Each row was made from one path, in order. Every step used is in the known rows, and no mark comes twice. Write each row's path.
Known rows:
D/R/X: [ -5.2   0.7   7.0  21.6 -34.0 -17.0 -15.4   5.7 -10.0 -23.4  20.4 -35.3
  11.3   4.3   6.3   6.4  31.3 -24.8   3.7  -4.0  21.3   6.1 -16.7  24.2
 -35.0  26.9   5.8   4.6 -28.3]
G/W: [ 10.2  -1.9  -5.7   4.3 -21.5 -22.6  -8.8  34.1  18.9 -29.6  19.1 -35.1
   6.9 -23.2  -5.1   6.4  23.6 -14.2  -4.3   6.3   8.9  13.7 -18.9  -6.8
  -7.6  19.0 -14.0   0.3 -21.7]
B/Y/W/G: [ 17.7  17.9 -14.2   7.4 -41.8  11.4   0.0   8.0   9.3 -17.7 -11.4 -40.7
  -0.9  -7.6 -24.8   8.3  45.8 -13.9  13.2  12.4  28.5  15.7 -13.3   3.6
  -4.8  15.3 -25.1  -1.7 -24.1]
R/M/B/Y: [ -6.7   2.1  -7.0   5.7 -20.1 -18.5  -1.4  -0.1  -0.7  -1.0   5.2 -21.7
   3.7  -0.5 -30.4   9.4  32.0 -31.2  14.1  22.1  28.7  23.2  -3.8  11.5
 -30.7  38.6  -9.4 -13.0 -22.2]
M/W/G/R: [ 25.6  -0.9  -3.8   4.2 -37.8 -24.7 -12.2   5.2  19.3 -22.3   1.8 -60.7
   5.2 -12.0  -9.7   9.1  44.9 -27.3  17.9   0.4  31.2   2.0 -30.9  -0.6
  -3.8  47.2 -28.8   1.0 -42.7]
W/X/R: [ 26.4  10.5   6.5   4.1 -22.2 -19.1  -3.8   8.3  20.2 -21.6  -2.4 -44.6
  28.7  -7.8 -18.1  -6.9  11.8 -10.4  39.6 -26.7  22.0  28.2  -1.9  15.1
  -6.0  27.2  -5.4  15.5 -15.3]
B/Y/W: [  9.7  16.7  -1.6   3.5 -34.5   8.3   0.0  19.8   7.0 -17.1  -6.3 -29.7
  -7.6 -12.0 -10.8  11.4  32.4 -14.0   8.6  16.8  10.2  14.4 -10.1   6.7
 -10.1   9.7 -20.0  -5.2 -17.2]
X/W/M: [  4.3   7.6   4.7   0.0 -11.5 -17.0   0.7  11.2  22.0 -28.9  11.9 -17.4
   1.6  -6.7  -2.9  -9.0  33.8 -15.0  18.0  11.0  19.1  28.3  -7.1   7.3
  -0.2  17.6  -3.3  13.3 -22.2]
R/D: [ 13.2   6.6   7.0  -5.2 -14.2 -11.0  -4.7   9.4  -0.8  -1.7   0.1 -25.0
  -1.7   9.3   1.9  16.3  25.6 -27.5   6.5   8.0   7.7   9.5  -4.5  -2.1
 -12.1  21.8  -3.9   8.8 -20.1]
G/R/X/W: [  2.9   1.5   5.3   4.6 -33.5 -44.5 -18.2  20.0   7.4 -28.2  21.5 -46.1
  20.7 -22.7  -6.0 -10.7  49.6 -35.6   2.7   8.1   5.7  17.3 -24.2  16.1
 -19.7  48.9  -9.9  -2.7 -37.0]
B/M/W: [ -6.2   3.2   4.1  11.4 -19.2  -7.8   3.0   0.3  18.3 -26.7   6.8 -46.6
   5.5  -5.5  17.0  21.5  26.2 -22.7  28.8   4.5   8.3   2.6  -6.5   6.9
 -25.6  26.8 -25.9   0.3 -37.2]
Y/W: [  6.6   7.5  -1.8  -1.9 -26.9   2.8  -6.4  12.6   9.1 -24.4   8.5 -33.7
  -6.6 -10.8  -4.3   6.7  30.3 -10.1   5.7   3.0  19.5  14.4  -3.8   0.8
  -6.7   4.5 -24.9  10.4 -19.1]
M/W/X/R/D: [ 30.4  14.8  10.6  -9.5 -38.4 -43.3   1.7  -5.1  10.3 -12.6  -2.9 -49.8
  36.7   5.5  -6.3  11.5  31.3 -19.8  45.8 -19.8   2.5   8.7  11.8  11.9
 -19.8  40.9 -16.1  19.3 -21.7]
Y/W/X: [  5.9  10.0  -5.0   1.7 -33.2  -1.1  -2.6   5.0  13.1 -24.5  11.8 -41.1
  12.7 -17.1  -4.1  -5.6  28.6  -3.0  29.4 -14.7  18.1  27.7  -0.9  -1.5
  -8.6   1.1 -28.0  11.3 -11.6]
G/R: [ 20.1   2.4   9.3   4.3 -16.4 -16.0 -17.7  20.8  13.8 -14.4   3.3 -46.3
  -2.6 -22.0  -0.6   5.1  13.3 -25.6   5.8   3.2  23.3  11.0 -24.1   2.9
  -3.0  32.9 -12.0   1.4 -25.5]
D/R/M/B/Y: [ -5.2   7.1   0.8  18.1 -38.1 -27.8  -7.6 -10.2  -9.8  -0.7  10.8 -22.5
  -0.8   8.2 -14.8  18.4  29.5 -32.5  11.0  12.3  37.9   9.1  -7.3  28.8
 -42.6  38.0   5.7  -4.3 -22.2]
R/M/B: [-15.2  -4.4  -8.1   2.2 -14.1 -25.5  -5.6  -6.9  -0.6  -6.7  22.9 -25.2
   2.7   4.0 -21.8   4.9  24.5 -26.0  13.9   5.3  36.4  22.3  -0.6   3.1
 -24.5  35.3 -14.9   2.2 -22.5]
Y/W/G: [  8.3   9.3 -11.9   2.5 -36.6   8.1  -3.1   3.1   8.9 -27.1   3.5 -44.2
  -0.1  -5.9 -16.6   3.7  42.9  -7.6   7.4  -3.3  35.7  16.8  -9.6  -1.4
   2.7  10.6 -29.0  14.6 -26.2]
Y/W/M/B: [ -8.7   7.8  14.5  -9.1 -23.8 -15.9  -0.2  -8.9   5.2 -21.1  10.3 -28.5
  -3.1  -5.0  -7.7  -2.8  22.7  -5.4  19.9   6.6  34.9  27.8   2.2  11.2
  -4.3   5.3 -46.8  17.7 -19.5]
M/B: [ -9.0  -0.3  -0.5   1.4 -13.1 -24.1  -3.7   4.6   6.1 -11.8   3.0 -33.5
  -8.0  -1.8 -19.2  11.0  26.6 -31.8  12.1   7.6  27.0  16.8  -9.2   3.6
 -16.2  25.3 -20.3  -2.8 -23.0]
R/M/B/Y/W/G: [ -4.0   8.4 -16.4   1.9 -50.0 -13.8   0.7 -15.2  -2.7  -7.6   6.0 -38.1
   9.4  -0.7 -42.0   5.7  53.9 -18.8  14.5  11.4  46.0  25.7   1.2  12.5
 -19.9  33.5 -32.5  -0.7 -28.7]
D/R/M/W/Y: [ 22.0  -8.5  -0.8  11.2 -34.4 -35.2  -2.5  -4.0  -9.4 -17.9  23.7 -28.3
   2.7  17.8   6.2  10.8  45.1 -10.9  14.2   3.7  16.8  -3.7  -1.5  14.9
 -47.5  31.6  -8.7   8.3 -18.6]
G/R/D: [ 29.1   8.0  19.1  -6.5 -22.5 -27.6 -18.3   9.2   0.1   0.4  -1.3 -43.0
   4.4  -6.9   6.7  16.0  25.1 -31.4   3.2  10.1  12.1   5.0 -16.6   1.7
  -8.1  35.7 -15.7   9.7 -23.5]

Write each row's path:
[ 25.5  20.7  -0.4  -1.7 -48.4 -12.3   0.4  -6.1   8.0 -14.3   5.2 -39.5
  41.5 -10.8 -26.3 -13.9  27.3   2.8  39.0 -16.8  19.4  31.0  16.3  27.2
 -17.7  29.1  -9.7  12.2 -11.1]	B/Y/W/X/R/M
[ 19.1  -6.9   6.1   7.0 -15.0 -17.5   6.2   7.9  13.0 -21.7   2.8 -47.4
   5.0   1.4  15.1  17.9  42.0 -13.0  31.9  15.8  -0.5  -1.9  -4.1  -2.2
 -31.0  23.7 -44.4  -3.6 -28.3]	B/M/W/Y
[  3.2  11.5  -9.7   0.7 -47.8 -12.3   2.5  -1.8   2.1 -13.6 -10.9 -43.7
  -2.9  -5.0 -36.3  14.5  55.9 -24.6  16.2  16.6  40.7  17.5  -8.4   7.9
  -9.7  22.9 -37.7  -5.1 -26.7]	M/B/Y/W/G
[ 31.4  15.8  22.9 -13.1 -19.7 -28.8  -6.2   6.9   1.4  -5.5  -8.7 -38.1
  13.9   9.9 -12.0  13.8  21.1 -24.4  13.7  -8.3  11.0   7.7   8.7  17.7
  -7.2  31.7  -5.3  21.0 -18.4]	X/R/D
[ 22.5   8.2   3.0  -0.4 -33.6 -32.7   0.1   4.2  22.9 -27.9   2.1 -48.7
  29.2  -4.3 -14.0   0.1  24.9 -10.5  52.7 -26.4  13.1  15.5   2.5  18.4
 -12.0  38.4 -12.2  13.4 -23.0]	M/W/X/R
[ -6.6  -0.6  12.2  -2.8  -7.6 -18.8  -0.8  -2.6   9.6 -14.6   8.1 -24.8
  -3.7   2.4 -12.5  -2.2  18.0 -19.2  26.4   8.6  34.9  26.9  -5.2   7.0
  -6.1  21.1 -28.6   7.4 -23.4]	W/M/B
[ 35.4  10.7  12.7  -7.8 -37.9 -52.6  -6.5  17.2  11.6 -18.2  10.7 -49.1
  49.9 -11.7  -8.8  -2.6  25.7 -11.2  26.1 -19.2  -2.1  18.7   5.3  10.9
  -8.6  33.7 -14.4  21.9 -14.7]	G/W/X/R/D
[ 10.8  -0.7  -8.4   7.0 -25.7 -25.6  -5.0  27.3  22.2 -30.0  20.8 -45.0
  26.2 -27.3  -5.6  -8.2  21.9  -7.0  21.0  -8.1   6.0  27.1 -20.8 -10.6
 -11.8  17.1 -14.5   2.1 -15.1]	G/W/X
[ -6.3  10.9  -1.7  12.5 -63.7 -23.2  -3.6 -24.6 -11.7  -9.4  15.9 -36.5
  21.0  -0.9 -14.6   4.9  35.3 -14.8  30.4  -1.3  37.5  22.4   8.4  27.1
 -43.9  23.6 -14.9   5.1 -15.8]	D/R/M/B/Y/W/X
[ 21.2  -3.5  -6.0   5.5 -27.0 -13.1 -17.2  -4.6   8.4 -10.1  14.5 -47.2
  12.5  -9.2 -19.6  -4.0  27.6 -15.8  10.9  -1.7  48.4  23.7 -21.5   2.8
  -4.8  46.5  -6.6   7.1 -34.4]	W/G/R/M
[  8.1   7.4  -0.1   3.2 -63.5 -35.0 -12.4  -0.2  -6.7 -11.5   4.5 -63.0
  25.5 -20.6 -33.0  -0.4  62.9 -31.4   9.9  14.0  31.8  17.1 -19.6  17.9
 -22.4  49.2 -52.7 -10.5 -39.9]	M/B/Y/W/G/R/X
[  9.2  -6.6  -2.9   2.6 -21.0 -39.9  -0.3  24.7  -1.1 -27.5  23.5 -28.8
  16.0  -2.6 -14.6 -13.2  70.3 -24.7   8.5  17.6  -4.1  17.1  -8.4   4.6
 -32.8  34.7 -18.5  -4.2 -22.4]	R/X/W/Y
[ 32.1  20.3  15.0 -16.0 -48.6 -28.3  -4.6  -6.9   1.9 -13.7  -3.0 -47.1
  34.9   0.6  -5.1  -3.4  29.5  -5.6  34.8 -23.1   8.3  20.7  20.3  16.9
  -6.2  17.5 -24.4  32.5 -11.3]	Y/W/X/R/D
[  7.9   8.8  10.7  -6.5 -21.3   7.3  -0.7   1.7  11.4 -25.1   9.9 -25.2
  -1.7  -6.9   3.5  -6.5  19.0   4.9  13.9   0.2  25.9  24.0  -2.6   6.0
   3.9  -1.6 -35.1  19.1 -14.0]	Y/W/M
[  5.1  -0.6  -6.9  -5.6 -51.1 -34.4 -15.4 -21.4  -2.7 -13.7  17.2 -58.4
  14.2 -10.8 -26.4  -3.0  46.1 -18.4   7.9  -4.0  56.4  20.7  -3.5   9.5
  -8.8  41.9 -42.8  14.3 -33.7]	Y/W/G/R/M/B
[ -6.6  -1.2  20.1  -3.6 -32.2 -61.0 -12.7   0.1   5.6 -26.5  29.7 -41.0
  27.7 -17.2  -9.0 -20.6  45.3 -32.0  16.4  10.9  23.2  30.9 -14.4  21.5
 -19.7  53.2 -32.5   4.9 -39.1]	G/R/X/W/M/B
[-10.4  10.3   3.1   9.4 -57.9 -25.0  -7.8 -15.6 -13.3  -9.0  12.9 -30.3
   3.4   1.5 -13.6  18.7  37.5 -22.1   5.8   9.7  37.8  11.0   5.3  31.1
 -40.6  23.7 -12.8   5.9 -22.2]	D/R/M/B/Y/W
[  3.2  10.9   3.8  -9.5 -46.8 -41.0  -3.7 -25.5   2.5 -18.9  16.4 -46.8
  37.6  -8.2 -29.3 -13.8  26.6  -1.4  38.9 -26.6  37.1  33.6  26.1  24.5
 -21.4  31.8 -33.4  25.0 -17.3]	Y/W/X/R/M/B
[ 19.1   9.0   3.8   0.2 -56.1 -25.9 -10.4   0.8   2.6 -11.0 -13.1 -61.5
   4.4 -19.8 -32.6   7.8  52.0 -27.7  11.0  15.5  41.2  11.4 -17.6  10.2
  -4.3  39.2 -49.6  -4.8 -33.3]	M/B/Y/W/G/R
[ 24.3  15.2  19.8   0.7 -37.6 -38.5   3.6 -16.3  11.9 -14.9  -3.0 -60.9
  44.8   4.2  12.6  14.6  26.0 -19.8  54.3 -21.8  -1.6   5.6  17.1  19.0
 -27.3  37.1 -25.0  23.1 -31.5]	B/M/W/X/R/D
[ -0.9  14.2  -6.9   0.4 -47.8 -16.7   3.8  -0.5   6.0 -13.2  -2.7 -42.1
  12.4 -13.5 -21.7   6.5  33.6 -16.2  38.0   5.9  18.4  26.5   1.3   5.5
 -22.0  18.3 -38.5  -7.3 -15.0]	M/B/Y/W/X
[ 13.5  -5.0  -2.5   6.3 -44.7 -35.6 -14.1   4.6   6.9 -24.7  17.2 -62.6
  24.3 -13.7 -10.3   0.5  51.4 -27.3  15.2  -1.6  24.3   5.4 -31.6   5.9
 -21.1  60.9 -32.0  -4.4 -47.2]	M/W/G/R/X
[ 17.5  11.5   4.0  -6.5 -40.4 -19.1  -4.7 -12.0   7.5 -24.4  17.9 -42.9
  39.7  -9.2 -18.5 -19.1  19.0   7.5  36.8 -29.7  28.3  33.6  18.1  23.7
 -14.8  23.9 -13.7  28.7 -11.5]	Y/W/X/R/M
[-16.8  -1.6   2.7  11.9 -29.1 -31.4 -12.0 -16.1 -11.3  -8.3  24.5 -26.1
  -1.3  13.3  -7.8  12.3  26.1 -28.8   5.9  -2.0  46.7  12.3  -1.5  23.1
 -37.7  30.7   0.8   9.6 -24.5]	D/R/M/B
[  8.9   9.8   7.5  -0.3 -26.9 -36.0  -2.4  -3.0   3.4  -2.2  -3.4 -31.1
  20.2   3.8 -40.4   5.2  24.2 -30.7  22.4   3.0  32.3  22.0   8.1  30.5
 -24.8  50.0  -4.0  -0.1 -24.2]	X/R/M/B/Y
[  5.4   0.8 -11.1   3.6 -28.1 -14.2   3.3   8.4  19.7 -25.5  10.7 -40.2
  14.2  -9.2  -3.0   7.1  29.9 -15.2  40.1  -7.8   9.4  16.0 -10.1  -3.6
 -19.9  26.3 -16.6  -0.1 -23.3]	M/W/X
[  0.5   5.0  13.1   0.1 -23.1 -34.9   1.5  21.8  16.6 -18.7   8.7 -27.5
  11.5 -18.3 -17.0   0.0  25.3 -16.9  12.2  24.7  19.1  23.3 -16.3   5.7
  -8.9  27.2 -33.8 -10.2 -21.0]	G/W/M/B/Y
[ 10.0   7.7  -9.7   5.5 -46.7 -49.7  -9.4  -2.1   4.9  -9.2   7.5 -47.4
  19.2 -15.0 -42.6   0.7  65.0 -44.1  10.9  19.2  40.8  21.1 -13.3  17.4
 -15.9  68.0  -8.9  -7.3 -37.7]	X/W/G/R/M/B/Y
[ -6.0   4.7  -7.9  23.1 -49.5 -35.0 -11.5  -1.3  -3.4 -34.1  22.6 -40.7
  20.4   3.3 -15.3  -2.4  70.1 -33.7   5.0  -4.6  30.8  11.4 -21.8  27.5
 -26.9  38.0   8.6  11.5 -37.4]	D/R/X/W/G
[ 11.0   4.2   2.3  -0.8 -24.7 -34.0  -4.1  -3.6  11.1 -19.0  14.7 -33.1
  18.4   5.0 -14.6   6.7  24.6 -14.1  24.6 -13.8  21.0  10.7   8.9  21.3
 -23.1  47.6  -6.5  15.4 -30.4]	X/R/M/W
[ 28.5 -10.5   0.0  -0.3 -16.8 -32.6  -3.1  40.4  13.7 -26.6  15.4 -37.0
  10.3 -11.6  -8.1  -4.0  42.0  -6.2  -1.8  15.7   0.4  11.2 -16.5  -8.5
 -12.3  18.9 -32.6  -2.8 -10.7]	G/W/Y
[ 34.6 -14.0   4.3  -5.6 -26.8 -42.2  -8.6   7.3   2.1 -12.8  19.4 -39.6
  12.7  -4.8  -1.3   1.2  43.9 -10.8  14.5  14.9  14.4   4.8 -10.5  -1.7
 -30.2  46.1 -28.1  -1.7 -21.5]	G/R/M/W/Y
[ 32.7  13.0  -1.9   4.1 -50.4  -1.9 -10.8  11.2  11.4 -15.9 -12.2 -58.0
   7.4 -21.2 -20.5   5.9  41.8 -15.8   8.1  10.4  31.9   9.8 -21.7   9.0
   3.3  30.9 -30.1  -2.3 -30.2]	B/Y/W/G/R
[  3.1   2.1   9.2  -6.7 -19.1 -40.5  -6.4 -11.8   2.9  -8.4  12.4 -35.3
  17.3   7.5 -30.5  -2.4  17.5 -23.4  21.0 -10.0  36.7  23.8  10.6  29.4
 -20.3  45.0 -14.2  16.0 -26.6]	X/R/M/B
